In the rows, 128 means zero.
Known rows, with every step that occurs
a/d/w: [184 121 109 140 112 113 126 175  98 103 180 157  87  88 141  68 109 132
 160  67 149 147 168 104 126 115 184 108 119 135  95 131 186 137  92 164
 156 189 130 185 147 143 157  79 147 125 170 110 137 124  70 133 130 149
 116 103  95 124 181 110 142]
c/e/z/x: [136 118 134 134 153 110 124 167  40 101 179 134 154 134 162 105  97 104
 119 132 165 130 204 160  87  78 201  89 112 178 104  74 132 107 100 150
 102 161 128 138 172 145 125 114 170  90 138 116 186 121 147 148  95 134
 127 108  90 209 182  89 136]
u/e/s/w: [171 143 114 100 145  85 152 169  60 132 131 113 100 143 130 110 106 132
 113  85 166 127 149 153 129 102 152 156 123 156 105 152 129 117 127 174
  96 148 128 174 122 156 152  88  97  95 177  99 139 163 101 103 114 137
 134 139 153 164 140 130 176]
k/e: [149 106 115 129 139  89 140 177  89 121 190 123 106  98 123 100 101 117
 123  87 136 137 173 140 104 104 177 118 126 182 114 101 151 116 118 184
 121 166 168 162 137 150 142 103 152 114 203 108 151 131 140 147 140 180
 117 121 109 149 180 115 149]
y/u: [166 116  98 110 130 114 100 161  77 110 176 144 128 123 109 101  76 119
 129  86 180 148 195 115 132  92 208 110 119 157 103 149 173 126 124 174
 124 173 153 186 140 167 139 117 133 132 172 126 156 138 111 150 154 152
  95 121 107 171 131 110 133]
n/l/e/z/x: [107 125 106 143 159 113 140 152  37 106 158 143 147 130 170 103 128 135
  99 100 138 113 164 160  76  59 130 121 129 181  97  66 112 103 127 136
  88 143 125 124 159 145 143 127 138 117 162 142 157 121 160 143 103 136
 158  96 108 242 162  84 164]
u/e: [144 140 105 117 138  80 148 188  82 109 170 141 129 130 113 121  86 135
 107  86 158 131 169 155 120 101 152 122 139 163 124 130 158 124 117 172
 125 131 160 182 114 146 142  97 114 132 187 117 145 161 134 120 144 138
 119 118 120 160 171 110 141]
x/z: [156 115 106 139 101  97 125 195  76 111 177 125 157 138 113 126  92 126
 110 112 138 150 185 139 101 116 183  97 142 182 148 126 150 106 103 153
 117 173 146 152 131 168 163 142 157 115 145 106 175 141 111 123 128 144
 104 125 126 133 151 102 112]
l/e/s: [141 133 104 117 117 104 127 174  76 121 166 142 114 135 131 125 100 135
 114 105 134 130 147 132 108 100 144 131 142 166  92 111 156 101 130 154
 101 162 122 149 132 156 133 103 125 102 165 115 142 126 104 133 139 142
 142 121 157 193 130 133 180]
k/e/c: [166  93 104 127 121 100 125 173  66 116 180 120 105  94 137 108 119 115
 116 115 115 123 167 123 104 110 182 110 128 167  92  93 153 121 107 171
 125 165 149 156 144 128 148 113 152 126 189 118 153 137 138 176 151 180
 115 129 138 168 175 126 172]
y/u/e/z: [172 129  89  93 138  96 104 178  52 109 146 143 138 155 118 120  73 141
 101  86 186 115 193 147 142  92 178 121 116 154 122 154 132 130 115 170
 104 124 155 182 110 147 134  98 107 143 186 128 174 151 124 134 149 116
 113 130 100 192 126 118 139]
d/w/s/e/n: [176 120 132 144 125  76 187 177  64 121 119 123  87  49 139  77 106 125
 147  85 123 118 196 135 119 105 111 114 117 146 113 161 119  75  91 144
 135 214 118 190 156 125 132 114 134  92 138 146 170 146  75 117 121 119
 131 128 148 179 154 141 136]
p/z/e: [148 120 107 126 147 141 151 183 125 119 182 109 132 109 143 126  87 142
 103  80 146 146 182 129  74  92 134 109 162 168 140 115 128 122 136 179
 133 156 163 156 124 148 153 138 149 161 172 126 188 128 123 134 131 119
 126 121  95 165 176 125 150]
v/l/e/z/x: [121 151  88 144 146 146 131 201  65 121 157 126 130 130 175 107 112 143
 125  90 166 109 176 147  75  65 115 126 144 198 117  79 114 103 119 151
  86 154 123 113 147 140 140 136 140 102 145 167 164 133 154 166 113 108
 162 149  99 247 134 138 131]
y/u/e/k: [176 105  82 105 137  99 114 172  62 103 153 153 127 147 112 134  79 132
  93 108 192 122 194 142 125  86 174 121 119 155 108 166 135 131 109 152
 114 117 178 202 134 145 119 108 117 157 189 113 165 152 133 119 157 140
  99 139 124 186 135 138 169]
k/p/z/e: [158 130 125 139 143 138 149 182 147 120 191  90 111  94 141 119 100 111
 100  65 154 138 159 135  77  91 137 101 150 164 133 109 103 112 125 177
 128 159 159 153 137 150 169 128 145 156 186  93 169 118 138 159 132 123
 134 121  67 130 185 116 176]
w/s/e: [156 133 126 143 142  87 170 192  72 134 126 126  93  82 111  98 100 119
 122  90 131 139 193 161 111  85 141 116 112 158 145 152 112 102 115 155
 114 192 140 175 147 143 156 113 149 123 140 142 161 160 117 110 116 156
 128 115 139 182 174 107 138]
n/e: [121 116 106 143 143  92 146 150  67 101 170 133 133 103 119 101  89 113
 129  75 131 134 151 151  95  94 174 111 146 182 103  89 167 112 115 176
 134 163 147 160 146 154 148 112 139 112 185 113 141 126 127 142 133 176
 129  94 121 187 177  69 144]
p/z/e/s/w/d/a: [184 107 105 121 173 154 181 166  61 130 129 103  95  98 150 122 101 131
  88  81 139 150 175 122  88  90 125 126 141 133 120 165  72  87 124 182
  90 181 113 158 162 150 162 112 143 118 140 122 191 107  63  88 105 106
 144 118  99 187 152 156 128]
n/l: [117 120 103 144 141  93 146 147  55 118 165 134 158 114 131  91 102 107
 117  88 137 134 148 140 104  90 175 106 147 183 121 101 169 119 126 170
 134 159 146 157 159 152 155 124 145 131 179 121 133 140 128 136 145 169
 120  77 125 185 175  71 136]
e/k: [167  96  79 146 130 103 143 173  72 119 167 143 141 114 136 122 104 112
 104 123 159 127 184 118  84 101 168  98 138 173 128 131 157 111 105 160
 127 154 155 168 173 144 135 131 182 128 166 104 178 133 112 128 149 138
 113 120 144 182 159 137 151]
v/l/e/k/p/z/x: [137 138 100 159 153 176 162 188 121 130 169 101 116 118 170 132 137 106
  97  87 181 112 162 141  41  55 106 103 162 189 110  87  77  96 120 125
  93 156 143 126 171 129 146 150 156 142 154 124 162 111 168 173 126 110
 153 160  91 202 157 163 187]
x/z/e/l: [144 113 106 116 103 130 118 198  87  99 168 116 137 152 160 126  81 157
  96 121 130 127 168 170  93 100 123 122 151 187 151  91 115  84 104 170
 124 148 159 139 147 155 161 158 146 111 155 116 166 165 128 119 109 134
 137 131 125 172 128 125 160]
n/e/u: [142 101 106 119 136  88 136 128  58  89 145 129 141 117 133 121  84 109
 120  98 151 111 155 138 102  95 180 119 139 180 112  75 170 117  88 172
 145 160 136 173 158 159 159  91 140 110 192 103 164 123 127 129 128 155
 116 116 146 205 141 105 155]
l/e: [132 132 101 128 130 104 141 179 100 113 183 141 119 118 118 113 102 135
 122  92 135 140 165 129 104  84 138 117 143 159 108 114 162 102 121 169
 112 162 152 161 126 154 136 116 132 119 164 142 146 132 122 147 140 157
 138 116 134 177 160 117 154]
v/l/e/u/y: [157 150  77 106 118 107 129 209 104  98 139 131 112 142 124 114  93 153
 116  80 181 105 132 134 123  72 121 127 157 173 126 118 150  95  87 143
 131 156 168 152 135 149 144  93 102 134 182 147 157 139 131 125 166 111
 130 158 153 214 119 158 137]
x/z/p: [144 113 116 153 104  83 114 212  81  97 178 115 154 146 142 132 114 133
 102 119 143 153 189 142 107 100 181 113 143 182 124 105 134  92 122 143
 120 169 159 153 153 177 157 149 164 117 156 102 157 156 141 123 124 139
 107 127  83 157 161  92 124]
s/w/d: [169 122 103 153 164 102 157 173  67 128 151 113 116  89 132  78 110 124
 114  70 133 148 172 126 108 105 175 112 114 139 121 146 118  89 110 199
  99 198 143 168 162 145 146 118 164 105 137 124 159 143  85 118 116 171
 118 121 123 156 187 129 104]
n/l/e: [102 128  96 140 140  99 151 151  71 113 169 139 139 122 128 101 111 121
 115  89 118 134 139 149 103  73 136 121 152 173  99  92 154 103 129 164
 118 149 154 149 144 151 141 120 117 131 179 142 122 133 138 144 136 174
 140  84 136 203 170  79 164]
v/l/e/k: [130 127  59 149 127 137 149 197  87 135 150 126 128 129 142 121 105 129
 121 102 152 107 159 129  83  75 111 117 163 194 122 116 134  98 108 162
 113 150 163 144 159 132 125 139 146 130 162 155 149 140 128 154 153 139
 148 147 149 225 133 161 155]
a/d: [161 117 108 139 117 110 117 187 100 107 182 148 116 115 144  92  96 130
 139  83 153 147 159 127 121 105 183 105 102 149 114 106 178 146 123 165
 152 169 141 166 151 145 172 106 162 142 181 115 124 137  98 125 128 160
  96 103 111 146 178 102 148]
y/u/e/n: [161 117 110  95 123  82 121 169  66  97 157 140 141 138 132 122  65 143
 114  87 179 115 185 147 148  99 154 130 113 151  93 144 155 118 130 158
 139 136 162 192 122 142 131 123  95 131 198 141 144 162 114 135 153 124
  84 139 124 185 111 132 148]
a/d/w/s/e/c: [206 119 118 143 108 110 141 187  63 112 115 144  47  56 142  67 130 130
 150  95 107 129 182 125 132 107 149 105  83 105  92 159 123 122  78 130
 139 207 105 190 160 105 168  86 141 145 130 136 140 150  76 129 115 158
 127 115 142 156 192 118 173]
e/s/w/d: [183 124 106 144 153  99 143 168  45 138 137 111 112 112 143  92 102 122
 108  83 134 137 153 124 107 120 181 124 115 147 109 144 109  88 118 183
  85 196 113 155 164 142 144 106 157  90 140  98 156 131  69 102 118 158
 125 123 149 175 154 145 129]
a/d/w/s: [193 122 121 145 109 111 138 192  77 108 138 149  79  62 129  61 121 121
 146  66 137 152 175 122 132 113 176  99 113 118 120 134 148 125  76 151
 141 193 116 192 150 126 157  75 167 138 151 110 140 120  55 105 110 158
 116 108  92 135 196 115 137]
d/w/s/e: [179 137 126 142 141  89 176 182  72 127 125 130  65  57 107  73 111 117
 143  76 124 141 202 136 116  95 141 114 127 143 125 176 120  93  82 157
 117 212 126 202 145 138 140  85 128 107 130 133 171 147  93 113 120 142
 142 113 125 160 182 116 130]
w/s/e/u: [180 115 127 114 139  82 162 172  62 123 102 121  99  95 125 117  94 115
 112 113 149 120 194 147 117  88 150 124 106 157 153 137 113 106  90 150
 125 184 129 185 160 147 166  91 149 122 145 132 184 152 114  95 114 137
 123 136 164 197 141 144 149]
e/c: [165 113  93 131 107 111 123 171  59 115 173 137 137 102 135 112 108 118
 116 123 134 132 172 103 105 111 179  94 138 154 105 115 180 124 109 162
 131 169 123 163 158 137 154 129 162 132 153 124 158 149 110 166 160 149
 108 117 152 184 162 122 151]
v/l/e: [114 156  81 137 125 134 142 202 101 132 167 123 125 122 131 103  95 133
 142  72 148 125 148 134 103  75 122 125 166 185 119 105 155 104 121 182
 115 162 151 140 132 145 137 130 121 116 161 167 131 148 129 164 146 147
 145 136 128 207 139 131 131]

Rows
[156 117 130 138 129 125 159 174 137 116 182  81 132  89 172 125  94 122
 104  78 149 113 158 134  81 102 107 101 144 167 119  95 100  93 133 164
 147 163 156 142 150 137 165 160 149 144 193 112 169 121 120 162 132 100
 119 133  89 153 156 137 179] => k/p/z/e/n
[190 114 138 146 114  86 168 187  79 111 116 134  65  55 160  64 111 138
 163  77 120 122 182 138 134 106 117 117  81 127  99 150 120 101  93 131
 158 210 119 186 162 110 159  98 143 119 149 144 139 146  59 106 102 136
 116 124 132 159 165 131 156] => a/d/w/s/e/n
[130 131 103 121 149 107 154 133  46 137 126 115 111 137 141  92 130 118
 121  89 123 124 122 143 113  74 135 151 134 167  75 115 126  95 138 163
  89 168 123 146 151 163 151 112  99  96 171 121 111 140 105 127 110 175
 161 105 174 207 137 101 200] => n/l/e/s/w
[148 134 118 119 131 106 177 185  67 127 113 125  95  95 139  97  98 130
 112 104 133 114 170 173 112  78 118 119 125 156 145 122 110  77 111 165
 124 179 137 170 171 130 149 125 152 109 137 143 145 177 112 110 118 152
 144 116 160 211 146 129 157] => w/s/e/l
[146 125 123 134 152 136 156 165  95 109 190 127 143 113 151 129 113 121
  98  90 173 150 195 127  61  82 168  92 147 167 122  99 139 125 142 141
 118 173 127 148 147 155 159 141 171 137 145 115 191 122 135 132 119 114
 114 124  93 172 179 121 134] => p/z/x
[196 117 123 134 170 151 178 162  83 133 140  87  76  88 146 115 112 106
  88  70 144 142 158 129  86  91 125 120 129 130 114 159  48  80 116 179
  80 187 110 152 170 152 174  98 140 113 156  92 173  96  79 117 109 111
 148 118  76 156 161 150 151] => k/p/z/e/s/w/d/a
[141 108 107 106 126 112 147 170  83 116 176 122 105 113 152 104 102 128
 115  99 139 110 149 159 105  94 159 127 143 180 114  68 152  94 112 193
 133 156 163 157 158 137 141 117 155 103 203 114 135 150 135 150 141 176
 136 123 133 182 148 137 173] => k/e/l
[194 122 118 137 120 100 163 178  48 119 116 129  67  52 119  83 129 118
 132 103 108 129 195 121 117 102 141 103 122 128 104 167 122  96  74 142
 118 207 108 195 156 118 142  99 134 117 117 138 172 155  88 143 135 141
 142 123 154 179 178 128 153] => d/w/s/e/c
[230 125 125 113 121  73 146 196  90  85 100 154  34  80 122  71 113 153
 131  75 161 122 167 143 151  94 145 119  82 109 116 174 116 114  54 102
 155 198 142 202 153 127 169  37 119 149 161 106 167 134  79  63 117 121
 110 131 133 146 175 133 161] => a/d/w/s/e/u/y
[140 101 121 166 170 134 162 138  84  94 175 113 126  97 158 129 130  83
  85  88 163 117 161 154  33  75 157  84 141 183  94  71  87 111 115 121
 111 154 136 146 183 137 154 135 176 140 177  69 173  88 165 149 109 136
 133 123  86 183 192  99 197] => n/e/k/p/z/x
[181 103 112 138 165  91 147 165  50 139 143  98  80 102 144  90 116 122
 105  77 113 129 152 147 104 116 181 138 105 158  96 120  82  84 117 192
  74 191 140 151 153 133 140  89 150  83 174  87 148 124  97 111 112 189
 131 136 132 157 165 150 152] => k/e/s/w/d
[134 107  96 140 126 100 129 148  44  97 160 131 135  98 131 106 102 112
 123 105 112 121 149 130  95 100 174  98 140 167  85  81 168 116 100 160
 136 162 129 156 155 134 152 123 141 127 174 118 142 131 122 169 144 175
 123 101 154 204 174  80 165] => n/e/c
[175 120 114 141 168 114 133 179  63 129 139 104  90 113 162  91  93 146
 103  78 124 139 164 144 103 112 146 143 110 151 108 136  75  88 122 192
  84 181 135 151 157 141 143 110 140 100 153 105 166 137  90  99  97 152
 138 129 123 181 160 146 156] => z/e/s/w/d
[178 119 108 133 173 140 156 175  88 139 136  88 110 114 163 113 103 145
  87  70 127 138 159 132  76 103 134 127 134 145 126 135  57  91 135 186
  89 181 137 145 141 137 149 130 149 131 142 104 193 120  81  98 104 129
 139 135 117 174 165 155 155] => p/z/e/s/w/d
[187 115 113 156 147 115 197 182 107 149 120  94  99  76 121 127 128  84
  86  99 145 116 179 153  74  82 124  84 126 154 150 158  51  90 105 123
 106 177 147 170 170 125 157 132 178 164 144  97 186 125 123 117 129 126
 138 132 127 158 186 141 185] => w/s/e/k/p/z
[161 122 106 131 131 100 143 172  74 120 159 129 102 102 135 111 101 130
 130 119 122 126 182 120 105  96 152 115 112 159 100 143 152 119 118 151
 134 182 136 163 160 132 159 127 132 123 143 148 161 167 128 162 148 148
 123 116 174 189 159 110 163] => s/e/c
[185 113 109 102 134  85 114 193 105  77 161 137 105 125 132 115  78 160
  94  94 178 123 166 138 119  95 141 127 129 160 133 126 139 114  90 150
 146 149 178 170 138 157 153  84 120 149 202 100 192 136 135  96 142 108
 107 135 125 180 152 135 158] => z/e/u/y
[187 110 100 133 154 114 167 156  24 129 127 132  98  97 128 103 106 111
 110  97 145 145 164 116 116 103 168 121 117 132 109 170 120  82 105 180
  85 195  96 167 183 159 155  90 149  74 136 114 156 117  49  96 121 137
 128 109 131 183 138 142 106] => e/s/w/d/a
[158 124 100 114 117  92 131 187  59 105 160 138 133 127 126 127 101 136
 100 115 137 119 165 136 119 107 156 113 136 145 104 123 159 130 109 159
 129 129 139 175 124 125 148 107 118 145 173 125 149 168 133 146 154 141
 112 125 150 177 170 119 161] => u/e/c
[130 112 107 102 140  76 130 140  36  99 143 135 163 144 142 109  73 133
 106  80 163 106 159 163 147  86 152 129 121 166  88 125 146 120 136 151
 144 124 163 183 138 141 137 129  83 146 210 142 120 162 132 129 153 146
  88 107 128 208 120  94 156] => y/u/e/n/l
[195 119 103  91 165 105 137 159  13 112 112 144  81 134 106 112  82 129
  96  78 178 142 180 141 158  87 172 149  99 113  85 208 101 100 114 171
  76 157 118 201 144 159 144  66  88 103 160 121 144 138  75  88 127 138
 114 126 111 190 114 143 120] => y/u/e/s/w/d/a
[113 128 102 127 132 102 136 144  47 124 151 144 137 146 140 113 108 123
 108 101 116 118 122 146 103  85 140 134 153 178  89  88 145 103 139 151
 106 151 128 140 148 151 139 107 112 114 178 117 121 126 120 125 133 163
 148  87 160 215 136  93 189] => n/l/e/s
[116 117  85 138 125 111 137 149  45 110 156 140 142 116 137 107 127 122
 108 116  97 120 134 126 104  80 138 111 151 160  79  86 158 108 119 150
 121 149 133 144 154 131 147 133 120 145 167 148 121 142 135 171 148 175
 139  91 168 222 165  92 189] => n/l/e/c
[130 119 111 133 134  91 128 144  45 111 154 135 132 126 133 113  84 111
 120  87 132 116 139 150  96 105 178 119 143 189  93  87 158 112 123 162
 122 165 119 153 152 157 147  99 132  94 187  86 140 118 111 126 133 163
 132 100 145 197 146  84 168] => n/e/s
[146 101 101 169 146  96 146 146  74 101 163 122 119  95 126 108 110  79
 111  93 140 110 146 151  79  94 168  97 133 186  97  92 122  99  93 155
 123 153 155 165 180 142 147 112 159 120 199  68 143 109 145 154 138 169
 131 107 117 174 182  90 192] => n/e/k/p
[165 103  95 128 135  93 134 182  67 129 168 118 121 109 141 106 107 122
 113  98 138 113 176 142 101 105 175 112 126 185 129  94 129 108 107 184
 107 155 157 147 134 139 144 103 163 112 201 113 174 122 132 147 135 153
 132 123 105 173 165 124 142] => k/e/z
[147 124  92 125 110 118 124 177  76 107 173 143 118 111 131 121 118 134
 114 125 114 129 161 111 104  96 140 109 142 141  83 106 164 109 112 151
 117 159 134 153 140 133 139 127 133 134 151 147 146 140 118 175 152 156
 135 123 163 197 157 129 180] => l/e/c
[188 129 126 143 172 140 153 175 107 142 144  66  87 103 161 105 112 117
  83  55 129 128 146 140  78 106 137 118 128 142 116 131  36  83 128 179
  82 184 130 141 155 137 165 119 145 125 157  75 174 110  96 121 102 130
 147 136  93 143 172 149 182] => k/p/z/e/s/w/d
[175 119 116 134 127 147 133 176 126 116 178  88 113  93 151 127 115 115
  96  95 133 126 157 115  78 100 135  89 148 150 113 101 106 118 117 160
 130 156 141 145 149 129 171 143 146 171 172 101 172 127 139 185 142 123
 130 128  97 150 181 125 197] => k/p/z/e/c
[129 118 106 133 115  94 151 173  91 110 176 135 138 111 150 120  99 143
 127 104 129 119 161 127 105  98 110 118 135 161  94 100 164  82 128 156
 134 165 146 152 140 142 129 145 135 107 172 153 143 136 105 154 138 133
 122 129 154 198 132 140 158] => l/e/n
[184  92 111 124 166 103 167 158  30 128 136 115  64  90 130  95 112 111
 109  92 129 139 167 137 114 102 169 138 110 147  95 148  98  80 105 188
  78 192 120 165 172 150 151  73 143  71 174 105 149 106  80 105 117 168
 134 119 112 170 156 149 126] => k/e/s/w/d/a
